In the rows, zero is written as 128.
Known rows, with every step that occurs
tibi/tiper/sovif/pini/kadab/supil: [153  99 146 108  84  82 108 143 133 124  78 152 148 107 136 119 137 133
  92 109 150  84 128 123 107 117  99  95  63 128 114  98 112 105 151 144
 123 130 202 127 147  83 171  99  94 124 113 102]
tibi/rudar/supil/tiper/kadab/mimep: [112 211  93 153  88 105 142 150 146 133  61 126 130 122 101 165 112 123
  99 138 125 176 131  89 101 108 111  95 142 100 111 125  72 131 126 145
 124 194 152 149 118 101 150 116 106 162 159  93]
rudar/supil: [123  64 135 104  63  95 107 147 149 120  48 139 136  85 125 164 106 134
  90 114 152 159 139  72 122 128  87 105  72 119 103 114  72 120 112 165
 124 163 175 118 143 104 158  90 141 135 149  94]
mimep/tibi/rudar/supil/tiper/pini: [110 111 153 192  73 111 112 142 155 127  73 135 123 146 146 150  99 149
  94 147 156 144 146  80 111 115  94 110 113 165 131 163  85 125 113 175
  99 182 151 111 123  91 154 137 120 130 176 100]
tiper/kadab/supil: [111 134 119  93 112  87 119 165 139 128  78 175 148 104 131 142 111 121
  98 122 122 160 130 100 114 138  99 106  97 135  79  86  92 121 147 159
 126 140 194 144 143  85 149  81 118 140 130  99]
nesip/mimep/tibi/tiper: [142 127 165 166  85 103  92 140 133 109  77 122 151 117 136 156 116 115
  96 113 115 119 121 116 114  98  90 157  95 131  89 125  90 108 108 144
 128 167 105 157 105  70 165 105 143 142 163 100]
sovif/deso/rudar/supil/tiper/tibi: [127 137 116 138  70 127 139 153 144 124 106  90 131 152 132 174  88 159
  86 153 132  78 131 107 141 149 103  99 178 146 129 155  73 126 129 154
  82 144 110 147 117 132 146 116 136 146 152 106]
rudar/supil/tiper/tibi: [118 119 111 137  71 106 131 153 139 114  98 103 119 157 131 180  92 152
  93 129 134 114 129  98 133 136  99 122 152 146 105 158  79 123 115 181
  78 144 122 141 136 133 151 119 138 147 154 110]
deso/tiper/pini/sovif/kadab/mimep: [134  99 135 148 102 100 139 140 138 132  54 155 150 116 128 107 118  85
  86 160 178  74 130 102 118 124 100 134  45  92 116 108  93  97 130 113
 132 143 108 116 100 128 160 104  64 154 135  91]
lefim/supil/tiper/tibi: [134 100 117 148 101 106 135 171 138 107 113 120 139 173 136 167  95 143
  96 118 136  91 126 110 140 139  86 156 146 156  97 150  80 117 126 182
  57 131 116 161 117 125 141 114 119 137 153 103]
pini/tiper: [135  53 144 163  66  98 111 164 125 115  40 139 162 125 134 160 106  81
  91 141 140  74 140  84 106 120  99 158  79 142 108 123  92  91 133 115
 119 137 135 161 133 133 163 118 102 157 161 102]
tibi/tiper/sovif/kadab/supil: [133  54 164 106 110  93 119 154 126 129  75 176 167 121 132 130 113 122
  91 130 137 134 124 120 141 144  88 108  55 132  91  74 126 104 147 171
 129 142 160 122 128  94 154  96 117 157 136 103]
lefim/supil/tiper/kadab/mimep: [124 168  95 141 122 106 145 162 137 124  69 145 151 132 111 148 122 110
  99 126 131 140 124 102 114 107  98 132 134  99 101 129  71 127 127 136
 109 164 146 145 101 102 141 102  85 157 149  88]
nesip/mimep/tiper: [132 197 136 145  78 105  94 179 155 113  58 195 169 117 140 177 109 119
  95  91 134  80 125 115 118  65 112 172 118 129 102 121  70  94 134 136
 135 165 187 127 115  67 155  89 123 122 144 106]
lefim/supil/rudar: [130  56 132 110  89 122 112 176 136 109  72 147 162 128 156 150 119 140
  96 111 163  87 151  76 130 124  71 129  49 130 102 138  67  91 106 162
 109 135 133 141 151  88 142 100 141 130 166  83]
pini/tiper/sovif: [128  78 139 192  64  92 119 164 128 113  62 153 145 151 111 131  93  84
  89 139 166  54 131 104 119 112  95 137  65 148 125 137 113  82 127 129
  93 160 164 146 127 110 164 119  97 152 150 120]
deso/tiper/sovif/pini/kadab/supil/rudar: [127 113 106 111  61 108 112 152 131 123  88 145 150 127 145 128 143 145
  90 124 176  33 150  95 111 153  97  74  35 117 127 145 102  79 127 128
 127 111 177 120 177  90 165 106 104 129 129 105]
pini/deso/rudar/supil/tiper/nesip/mimep/tibi: [111 147 117 137  89 136 107 147 165 125 128 146 150 134 130 170 120 139
  76 136 134 123 129  86 128 113 109 139 131 114 115 109  77 122 108 122
 116 176 115 142  79  60 157  97 122 111 157  85]
mimep/tiper/supil: [140  91 122 104  92 101 105 186 148 118  56 212 158 123 141 148 115 121
  92  67 150  86 120 113 127  74 103 157  91 156  90 158  75  92 109 156
  93 139 134 143 142 103 153  98 115 105 120  99]
tibi/nesip/mimep/tiper/pini/kadab: [147 208 168 147 103 100 118 167 156 118  58 164 136 117 138 144 143 110
  96 125 162  72 126 101  97  37 110 152 101 121 123 110  98  95 144 150
 164 146 190  91 104  71 155 101 100  88 126  94]
rudar/supil/tiper/pini: [119  67 146 151  75 115 117 147 135 126  56 143 131 135 145 138 102 136
  88 140 168 112 148  78 114 103  95 129 100 154 131 183  81 126 116 159
  99 149 167  91 134 107 151 131 121 139 162  99]
lefim/supil: [147  30 147 119 110  95 114 174 149 109  69 168 165 112 136 143 110 121
  95  97 153 129 131  89 134 130  67 160  61 137  88 101  73 112 127 170
  91 141 164 149 115  92 141  82 111 118 147  83]
sovif/deso: [167 132 156 133  77 122 114 150 141 119  55 128 155 117 157 140 116 109
  92 143 132  90 132 107 131  95  86 137 112 147 130 119  75  99 134 108
 105 141 125 127 136 120 144  98 118 150 140  96]
tibi/tiper/nesip/mimep: [140 131 134  86  86 117 103 149 131 117  78 149 155 122 113 138 123  98
  81  87 127 105 138  90 107  63 110 205  56 120  79 146  97 113 106 132
 107 142 147 138 119  69 161 107 158 131 143  84]
sovif/kadab/tiper/tibi/nesip/mimep: [149 168 151 111  95 109 133 162 146 117 100 144 128 127 108 160 121 122
  94 129 147 130 122 106 138 108 110 151  91 104  74 122 107  96 121 158
 138 163 137 149 101  77 157  87 159 110 144  80]
deso/tiper/nesip/mimep: [131 142  99  94  80 113 108 151 142 122  93 163 158 123 103 140 133  96
  76  91 145  87 142  77 111 110 110 202  44 111  83 158  98 104 111 112
  99 121 165 137 121  76 159  94 130 120 128  87]
rudar/supil/tiper/nesip: [117  80 110  82  87 120 117 156 146 127  77 152 149 138 131 150 113 115
  77 102 137 152 148  62 124  73 106 148  81 133  85 148  99 127  96 142
  77 143 149 101 130 113 150 124 136 139 155  86]
deso/rudar: [136  98 149 137  96 107 127 171 157 132  78 158 158  75 129 149 111 127
  83 146 170  91 142  95 115 163 107 117 106 148 104 136  56 117 133 146
 117 144 135 167  70  84 140 105 147 119 155  86]
supil/tiper/tibi/nesip: [138 104 135 139  98 102 141 174 149 120 114 106 121 168 136 166  98 126
  98 140 146 148 129  93 136 111 108 115 127 142  88 162 134 106 126 178
  76 162 128 135 105 123 151 126 138 116 176  89]
kadab/tiper/sovif/deso: [166 157 151 157  67 114 119 145 141 115  55 164 137 129 131 103 103 106
  88 137 157  63 125 122 147  83  85 117  98 148 127 120  85  85 124  96
  97 161 135 126 125 103 152  94 119 143 131 110]
sovif/pini: [165 107 163 154  62  98 106 160 143 117  64 129 144 105 150 119 122 124
  99 120 171  86 149 105 110 100 101 124  54 156 114 173  67 108 115 131
  99 138 175 124 158 109 170 112 119 137 139  89]
pini/kadab: [164 163 152 132 100  89 122 158 142 113  54 143 136  84 138 156 155 107
  93 127 152  96 125  97  97  82  93 152 104 126 110  80  67  98 130 149
 144 124 148 137 115  95 142  97 112 123 118  95]
tibi/tiper: [154  63 173 141  81  96 105 151 120 114  41 122 153 104 139 132 100 100
  93 114 128 107 132  98 111  85  89 149  74 150  89 138  92 110 119 145
 111 144 119 142 127 109 159 120 148 157 163 100]
tiper/supil/rudar: [131  63 109  88  76 126 112 172 126 118  72 158 143 127 151 146 133 140
  92 100 171  71 145  87 119 111  92 132  55 141 103 193  67  82  83 159
  99 126  97 155 171  99 147 117 154 126 144  87]
tiper/kadab/mimep/tibi: [112 231 124 179 118  93 123 144 164 118  86 141 133 116 125 155 133 109
 106 131 130 170 118 117 113 136  92 113 128 113  85  99  69 119 111 153
 138 178 105 150  90  82 159  88  96 139 149  94]
nesip/mimep: [146 148 128 120  77 107 105 157 138 115  76 160 148 102 123 170 130 121
  91 109 149 104 130 102 108 109 104 183  93 117 106 137  66 101 121 142
 120 156 168 157 114  58 151  93 146 129 140  92]
mimep/tibi/nesip: [137 102 165 155 110  91 116 165 173 119 100 135 134 125 147 161 119 113
 101 130 150 200 125  90 134 118  92  99  82 133  76 113 129  99 114 168
 116 186 130 129  89  84 160 100 128  95 179  78]
sovif/pini/deso/tiper/tibi/rudar/supil: [127 118 131 162  24 100 118 139 159 120  90  83 111 125 109 145  76 154
  91 136 146 112 145  66 119 144  99  74  84 143 133 126  86 118 137 153
  94 169 163 152 174 137 178 108 119 131 152 105]

Rows
[106 161 116 131  94 125 106 147 168 126 123 151 154 127 125 179 129 142
  79 117 135 143 131  94 124 131 108 138 117 115  95 127  80 124  94 142
 118 171 128 142  75  46 154  98 135 110 154  85]  deso/rudar/supil/tiper/nesip/mimep/tibi
[153 206 143 168  65 125 108 163 147 115  69 163 159 154 135 135 100 113
  92 127 138  38 120 136 142  54  98 136 120 139 153 120  94  82 139 103
 104 171 172 106 129  83 152  92 103 140 131 119]  nesip/mimep/tiper/sovif/deso
[114 120 106 115  63 126 113 161 123 126  90 131 150 135 151 116 110 139
  94 149 148  55 155  76 118 127 101  69  55 125 127 143  90  95 136 105
 127 114 162 129 201 115 165 100 110 154 147  99]  sovif/pini/deso/tiper/kadab/supil/rudar
[168  93 122  77  97  93 121 158 135 116  44 209 129  81 121 122 150 116
  85  77 167  88 116 104 117  84  97 157  82 135  76 132  59  90  95 136
 117 123 104 171 131  97 150  89 128  96  92  86]  pini/kadab/tiper/supil
[136  78 110  78  70 121 113 165 127 115  53 188 136 112 146 130 132 137
  89  93 175  71 145  86 125 109  93 125  51 139  84 185  58  77  76 141
 110 130  87 162 166  97 151 109 163 120 140  85]  kadab/tiper/supil/rudar
[139  82 155  92  98 107 109 151 134 117  61 141 154 123 130 110 108  84
  82  90 127 125 144  78 113  56  99 175  38 149  61 142 110 119 104 144
  91 126 119 118 126 113 162 121 152 142 154  85]  tibi/tiper/nesip
[128 226 141 215  94  95 125 138 174 126  84 132 124 134 135 166 136 136
 102 139 145 158 129 102  91 124 101 113 144 143 119 111  80 111 130 170
 120 203 109 164  84  73 152 133  94 117 168  94]  supil/tiper/pini/kadab/mimep/tibi/rudar
[140 110 133  97  98  97 114 131 142 131  70 161 152 108 143 128 144 122
  86 129 147  78 133 101 110 154  91 119  82 127 124  90 107 104 167 124
 133 102 182 114 141 104 156  86  73 114 107  98]  sovif/deso/tiper/pini/kadab/supil
[130 106 159 118 107 105 102 145 148 114  80 137 152 133 136 121 114  89
  86  94 119 142 138  87 118  70  94 165  53 150  56 126 112 119  95 149
  97 140  95 121 113 101 167 116 141 134 159  87]  mimep/tibi/tiper/nesip
[152 148 156 143  92 127 133 145 139 131  61 120 139 106 142 142 137 137
  83 169 161  52 136  94 104  83 101 113 141 131 164 124  68 119 139 125
 143 125 152 100 105 100 138 116 100 123 128  95]  sovif/deso/rudar/supil/tiper/pini/kadab
[108 170 132 124  56  98 100 134 178 122  76 159 122  97 106 163 108 144
  88  95 133 201 139  68 118 120  98 105  76 120  77  87  80 117  97 163
 129 209 155 155 122  58 168  92 155 106 157  86]  kadab/tiper/nesip/mimep/tibi/rudar/supil
[162 100 160 153  69 117 112 145 138 121  61 136 136 134 176  89  87  98
  86 174 161  31 137 107 124  44  92 132  86 149 156 118  87  89 130  93
  90 151 129 109 139 123 151 106  93 138 138 106]  tiper/pini/sovif/deso
[135 236 141 196  93  85 120 140 182 121  82 131 126 107 128 175 141 128
 103 123 137 178 124 102  93 141  97 109 125 130 102  72  74 104 130 173
 131 206 109 185  84  69 155 113 103 113 159  90]  pini/kadab/mimep/tibi/rudar
[135 110 124 185  79 103 124 168 131 118  87 160 138 159 128 137 102 118
  88 135 170  84 127 112 129  94  97 131 112 155 130 167 102  97 117 148
  64 168 161 125 111  87 142 129 115 151 156 119]  supil/tiper/sovif
[122 186 131 133 102 109  98 148 166 114 112 159 146 130 133 162 139 116
  89  99 133 143 127 104 119 111  97 177  86 126  76 116  83 108  95 150
 116 165 123 145  94  49 159  90 134 109 145  86]  tiper/nesip/mimep/tibi
[138  63 123 176  92 104 126 177 134 113  94 167 153 168 124 134  98 126
  89 120 169  87 124 110 142 100  82 140  95 148 126 149 103 101 118 158
  54 166 171 128 109  82 138 115  99 138 155 112]  lefim/supil/tiper/sovif
[108 120 116 123  85 115 113 151 165 127  94 145 141 147 132 161 111 129
  82 106 125 186 145  64 120  82 105 129  94 145  82 131 103 126  94 157
  80 173 132 120 119  97 153 129 134 129 166  87]  mimep/tibi/rudar/supil/tiper/nesip
[100 204 106 175 107 103 125 140 160 123  88 128 133 127 123 173 125 126
 101 134 123 185 118 106 119 132  94  93 145 103  99 106  71 127 104 146
 135 190 115 136  98  89 158  96  92 147 157  97]  rudar/supil/tiper/kadab/mimep/tibi
[116 160 129 149  91 111  98 148 156 112 104 152 156 141 129 168 132  99
  88 112 126 119 131  99 114 112 102 181  84 122  83 114  93 100 101 130
 121 161 121 155  99  68 168  97 115 119 149  90]  pini/tiper/nesip/mimep/tibi
[111 161 115 130  89 119  99 143 162 117 113 151 146 138 132 180 132 135
  85 104 127 157 129  93 125 108 101 154 106 114  90 123  88 118  88 146
 112 174 131 130 101  55 160  97 130 118 152  89]  rudar/supil/tiper/nesip/mimep/tibi
[111 168 121  91  82 120 102 159 140 123  73 178 157 127 160 162 145 153
  94 112 156  52 147  97 103 110 105 116  82 114 120 121  82  85 136 150
 162 131 178 114 155  61 155 101 123 113 139  96]  nesip/mimep/tiper/pini/kadab/supil/rudar
[125 221 142 174  81 101 104 153 178 121 108 146 133 130 124 167 122 130
  95 110 127 178 136  90 103 112 104 149  98 150  85 104  87 107 112 173
 106 203 131 180 101  46 157 111 143 108 162  88]  tiper/nesip/mimep/tibi/rudar
[140 116 121  97 111 108 123 176 148 126  49 211 167 123 128 153 133 115
  94  77 149 103 114 123 132  88 105 151  89 123  89 135  75  94 115 151
 120 144 109 134 125 113 155  95  94 122 115  88]  sovif/kadab/mimep/tiper/supil
[133 185 131 188  68  97 132 165 154 118 101 107 118 159 132 174  90 147
 101 136 129 129 136  98 110 127 107 129 159 180 104 147  84 110 132 192
  67 177 115 189 125 110 145 141 146 139 173 108]  supil/tiper/tibi/rudar
[151 161 158 193  54  95 103 173 152 115  69 162 147 141 138 105  98 124
 101 111 180  43 138 129 125  66 106 104  59 165 131 174  88  93 122 133
  92 163 210  96 154  95 175 112  99 132 135 115]  mimep/tiper/sovif/pini
[156 100 198 169 102 105 129 166 116 118  58 140 157 127 123 116 107 100
  93 154 145 101 123 119 140  73  84 135  53 141 107  99 111  95 119 164
 131 143 119 109 118 106 147 112 131 178 142 110]  tibi/tiper/sovif/kadab
[123 125 101  90  70 133 102 185 133 116  69 186 158 138 150 165 129 144
  93  83 157  45 138 100 122  77 106 145  76 130 109 187  66  74  91 145
 118 139 121 142 167  79 151 108 147 116 140  93]  nesip/mimep/tiper/supil/rudar
[140 148 119 125  85 113 127 167 143 118 122 121 129 157 118 184 116 134
  93 126 142 121 125 102 126 106 117 155 124 115 100 162 115 103 124 160
  97 171 154 153 102  76 153 111 146 109 161  87]  supil/tiper/tibi/nesip/mimep
[108 185  91 134 101 115 147 155 144 138  66 135 142 107 100 159 114 125
  91 149 139 141 130  95 108 131 115  89 149  90 113 137  62 138 126 130
 133 171 146 142  90  98 145 107 106 157 153  90]  deso/rudar/supil/tiper/kadab/mimep
[157 103 126 152  67 113 114 146 137 124  64 123 164 117 135 128 112  95
  83 136 139  60 136  91 132 140  87 137  74 137 124 146  95  93 137  79
  95 107 132 128 142 138 153  94  93 153 133 106]  sovif/deso/tiper
